Known rows, with every way that one mark hangs from another:
[q_72 [q_189 [q_331 q_640] [q_349 q_280]]]: [-0.28 -0.06 -0.69 -0.23  0.15  0.48 -0.38  0.11 -0.18  0.42  0.09 -0.30
 -0.05 -0.21 -0.39 -0.15  0.11  0.07 -0.21 -0.02 -0.17]
[q_801 [q_280 q_349] [q_640 [q_331 q_189]]]: [ 0.56  0.45  0.54  0.07 -0.67 -0.44 -0.01 -0.05  0.10 -0.26  0.05  0.16
 -0.14  0.21  0.02  0.20  0.04  0.11  0.49  0.44  0.14]
[q_801 [q_280 q_349] q_640]: [ 0.24  0.26  0.27 -0.02 -0.53 -0.02 -0.09  0.06  0.28 -0.06 -0.44  0.11
  0.10  0.04  0.03  0.06  0.10  0.18  0.20 -0.07  0.40]
[q_801 q_640]: [-0.06 -0.16 -0.03  0.14  0.27  0.23  0.23  0.04  0.08 -0.09 -0.16  0.10
  0.05  0.11  0.18 -0.06  0.05  0.13 -0.20 -0.39  0.08]
[q_253 [q_189 q_72 q_349]]: [-0.41 -0.34 -0.01  0.22  0.41 -0.18  0.30 -0.01  0.00 -0.02 -0.41 -0.06
 -0.10 -0.34  0.09  0.24 -0.17 -0.07  0.19 -0.05 -0.20]
[q_189 [q_349 q_280]]: [-0.35  0.01 -0.29  0.20 -0.11  0.11  0.00  0.06 -0.13  0.15 -0.33 -0.22
  0.10 -0.08  0.27 -0.29 -0.29  0.06 -0.08 -0.28 -0.12]
[q_189 q_349]: [-0.34 -0.24 -0.14  0.07  0.24  0.38  0.21 -0.03  0.03  0.08 -0.26 -0.18
  0.13 -0.13  0.35 -0.29 -0.10  0.04 -0.29 -0.35 -0.29]
[q_801 [q_640 q_331]]: [ 0.15 -0.30  0.21  0.17  0.22  0.09  0.32 -0.07  0.08 -0.25  0.31  0.21
  0.01  0.29  0.19  0.18  0.16  0.24 -0.10 -0.16 -0.04]
[q_331 q_189 q_640]: [-0.02  0.38 -0.16 -0.13  0.31  0.23  0.05 -0.01  0.09 -0.08 -0.03  0.13
  0.02 -0.01  0.14 -0.33 -0.19 -0.19 -0.12  0.18 -0.11]
[q_72 [q_189 q_349]]: [-0.32 -0.27 -0.31  0.18  0.33  0.48  0.10  0.16  0.04  0.25 -0.23 -0.24
 -0.02 -0.11  0.18 -0.03  0.16  0.12 -0.20 -0.37 -0.40]
[q_331 q_640]: [-0.15  0.04 -0.20 -0.17  0.45  0.51  0.07 -0.04  0.31 -0.09  0.06  0.16
  0.18  0.02  0.14 -0.24 -0.01  0.00 -0.31 -0.05  0.02]
[q_331 [q_189 q_349]]: [-0.23  0.07 -0.13  0.11  0.12  0.06  0.19 -0.01 -0.19  0.08 -0.34 -0.24
 -0.03 -0.15  0.37 -0.35 -0.28 -0.17 -0.15 -0.09 -0.43]
[q_72 [q_189 [q_349 q_280]]]: [-0.33 -0.04 -0.42  0.31  0.03  0.24 -0.09  0.23 -0.16  0.32 -0.33 -0.30
 -0.03 -0.06  0.08 -0.04 -0.03  0.14  0.04 -0.27 -0.23]
[q_253 q_189]: [-0.47  0.04 -0.03  0.15  0.46  0.23  0.16  0.01  0.15 -0.13 -0.43  0.20
 -0.05 -0.18  0.15 -0.11  0.15  0.20  0.21  0.00  0.03]
[q_253 [q_189 q_349]]: [-0.57 -0.28 -0.03  0.03  0.43  0.18  0.21  0.00  0.02 -0.06 -0.41 -0.06
  0.06 -0.23  0.16 -0.05  0.08  0.14  0.04 -0.19 -0.17]
[q_280 q_349 [q_801 [q_640 q_331]]]: [ 0.37  0.11  0.31  0.18 -0.41 -0.19  0.00  0.01  0.13 -0.31  0.08  0.25
  0.06  0.40  0.06  0.33  0.23  0.20  0.45 -0.08  0.28]
[q_280 q_349 [q_801 [q_640 [q_331 q_189]]]]: [ 0.48  0.42  0.35  0.21 -0.56 -0.47 -0.02  0.01 -0.08 -0.29  0.03  0.21
 -0.10  0.40  0.10  0.24  0.06  0.01  0.62  0.16  0.15]
[q_189 q_72 q_331 [q_349 q_280]]: [-0.29 -0.03 -0.40  0.24 -0.12 -0.18 -0.08 -0.07 -0.38  0.38 -0.26 -0.34
 -0.22 -0.43 -0.06 -0.14 -0.39 -0.12  0.07  0.02 -0.18]
[q_349 q_280]: [-0.27  0.32 -0.23  0.35 -0.06  0.14 -0.03  0.07 -0.04  0.05 -0.35  0.04
  0.02 -0.04  0.28 -0.32 -0.22  0.12  0.10 -0.09  0.08]
[q_189 [q_331 [q_640 q_801]] [q_349 q_280]]: [-0.16 -0.20 -0.27 -0.70  0.02  0.32 -0.32  0.03 -0.04  0.30  0.30 -0.23
  0.34 -0.13 -0.48 -0.36 -0.08 -0.10 -0.52 -0.10  0.19]
[q_280 [q_801 q_640]]: [ 0.07 -0.11 -0.01  0.16  0.02 -0.01 -0.05  0.07  0.01 -0.16 -0.18  0.18
  0.09  0.23  0.09  0.08  0.30  0.02 -0.09 -0.49  0.40]

Rows:
[ 0.07  0.19  0.06 -0.49  0.29  0.19  0.01  0.07  0.25 -0.06  0.23  0.15
  0.24  0.09 -0.16 -0.26 -0.12 -0.31 -0.31  0.10  0.08] => [q_331 q_189 [q_640 q_801]]
[ 0.37  0.20  0.68 -0.24 -0.56  0.00 -0.08 -0.02  0.53 -0.14  0.22  0.21
  0.22  0.16 -0.06  0.09  0.21  0.18  0.22  0.30  0.31] => [q_640 q_331 [q_801 [q_280 q_349]]]
[ 0.25  0.01  0.13  0.34 -0.31 -0.37 -0.15  0.03 -0.20 -0.25  0.26  0.24
  0.02  0.48  0.03  0.33  0.21  0.20  0.26 -0.14  0.46] => [q_349 [q_280 [q_801 [q_640 q_331]]]]
[ 0.24  0.05  0.22  0.21  0.11 -0.19  0.30 -0.03 -0.12 -0.25  0.27  0.17
 -0.17  0.27  0.21  0.14  0.00  0.05  0.10  0.10 -0.17] => [q_801 [q_640 [q_331 q_189]]]
[-0.15 -0.07 -0.48 -0.19  0.05 -0.04 -0.16 -0.09 -0.24  0.32  0.07 -0.27
 -0.05 -0.35 -0.30 -0.08 -0.41 -0.20 -0.16  0.12 -0.07] => [q_189 q_72 [q_331 q_640] [q_349 q_280]]
[ 0.51  0.52  0.70 -0.21 -0.71 -0.32 -0.12 -0.04  0.32 -0.15  0.16  0.17
  0.04  0.18 -0.07  0.00  0.05  0.00  0.40  0.54  0.17] => [q_640 [q_331 q_189] [q_801 [q_280 q_349]]]
[ 0.48  0.13  0.53  0.00 -0.55 -0.12 -0.01 -0.04  0.30 -0.26  0.09  0.19
  0.06  0.24  0.03  0.29  0.24  0.31  0.32  0.18  0.28] => [q_801 [q_280 q_349] [q_640 q_331]]
[-0.38 -0.24 -0.50  0.03  0.28  0.56 -0.10  0.06 -0.15  0.43 -0.15 -0.35
 -0.20 -0.33 -0.05 -0.21  0.30  0.12 -0.26 -0.18 -0.44] => [q_72 [q_189 q_331 q_349]]
[ 0.32 -0.36  0.26  0.26  0.06 -0.58  0.46 -0.08 -0.27 -0.14  0.31 -0.07
 -0.22  0.11  0.13  0.49 -0.33 -0.20  0.07  0.05 -0.42] => [q_801 [q_640 [q_331 [q_189 q_72 q_349]]]]
[ 0.01 -0.01 -0.14 -0.09  0.27 -0.18  0.20 -0.04 -0.05  0.04  0.00 -0.15
 -0.02 -0.18  0.07  0.05 -0.51 -0.43 -0.14  0.15 -0.35] => [q_331 [q_189 q_72 q_349] q_640]
[ 0.45  0.14  0.50  0.12 -0.25 -0.41  0.04 -0.07 -0.04 -0.27  0.28  0.20
 -0.16  0.26  0.06  0.24  0.23  0.08  0.08  0.28  0.11] => [q_801 q_280 [q_640 [q_331 q_189]]]
[ 0.06  0.27  0.05  0.32 -0.45 -0.55 -0.18 -0.05 -0.42 -0.08  0.12 -0.08
 -0.10  0.26  0.18  0.00 -0.11 -0.10  0.36  0.17 -0.08] => [q_640 [q_331 [q_189 [q_349 [q_280 q_801]]]]]
[ 0.00 -0.51 -0.11 -0.64  0.34  0.16 -0.02 -0.07  0.09  0.24  0.40 -0.18
  0.17 -0.30 -0.48 -0.01 -0.11 -0.33 -0.56 -0.04 -0.04] => [q_189 q_72 [q_331 [q_640 q_801]] q_349]
[ 0.12 -0.04 -0.02 -0.69  0.13  0.47 -0.55  0.11  0.35  0.31  0.41  0.08
  0.08 -0.12 -0.69  0.00  0.68  0.01 -0.41  0.17  0.36] => [q_72 [q_189 [q_331 [q_640 [q_801 q_280]]]]]
[ 0.25 -0.10  0.17 -0.61  0.00  0.00 -0.33 -0.08  0.30  0.15  0.37  0.11
  0.08 -0.26 -0.60  0.07  0.18 -0.26 -0.35  0.31  0.46] => [q_189 q_72 [q_331 [q_640 [q_801 q_280]]]]
[-0.28 -0.03 -0.21 -0.22  0.59  0.02 -0.02 -0.12  0.06  0.01 -0.02  0.19
 -0.21 -0.43 -0.39  0.10  0.06 -0.05  0.16  0.42  0.07] => [q_253 [q_189 q_72 [q_331 q_640]]]
[ 0.26 -0.23  0.24  0.22  0.00 -0.13  0.05 -0.03 -0.02 -0.33  0.34  0.30
  0.01  0.45  0.11  0.34  0.41  0.14  0.04 -0.24  0.25] => [q_280 [q_801 [q_640 q_331]]]
[-0.17  0.06 -0.46 -0.33 -0.15  0.07 -0.56 -0.05 -0.25  0.23  0.07 -0.18
  0.13 -0.07 -0.30 -0.27  0.10 -0.08 -0.17 -0.08  0.27] => [q_189 [q_331 q_640] [q_349 [q_280 q_801]]]
[-0.11  0.03 -0.04  0.33  0.08 -0.32  0.29 -0.03 -0.19  0.12 -0.35 -0.25
 -0.20 -0.27  0.29 -0.02 -0.51 -0.33  0.05  0.05 -0.49] => [q_331 [q_189 q_72 q_349]]
[ 0.18 -0.05  0.11  0.19 -0.26 -0.44  0.17  0.02 -0.41 -0.10  0.19 -0.14
 -0.06  0.26  0.10  0.14 -0.26  0.03  0.12 -0.01 -0.21] => [q_801 [q_640 [q_331 [q_189 [q_349 q_280]]]]]
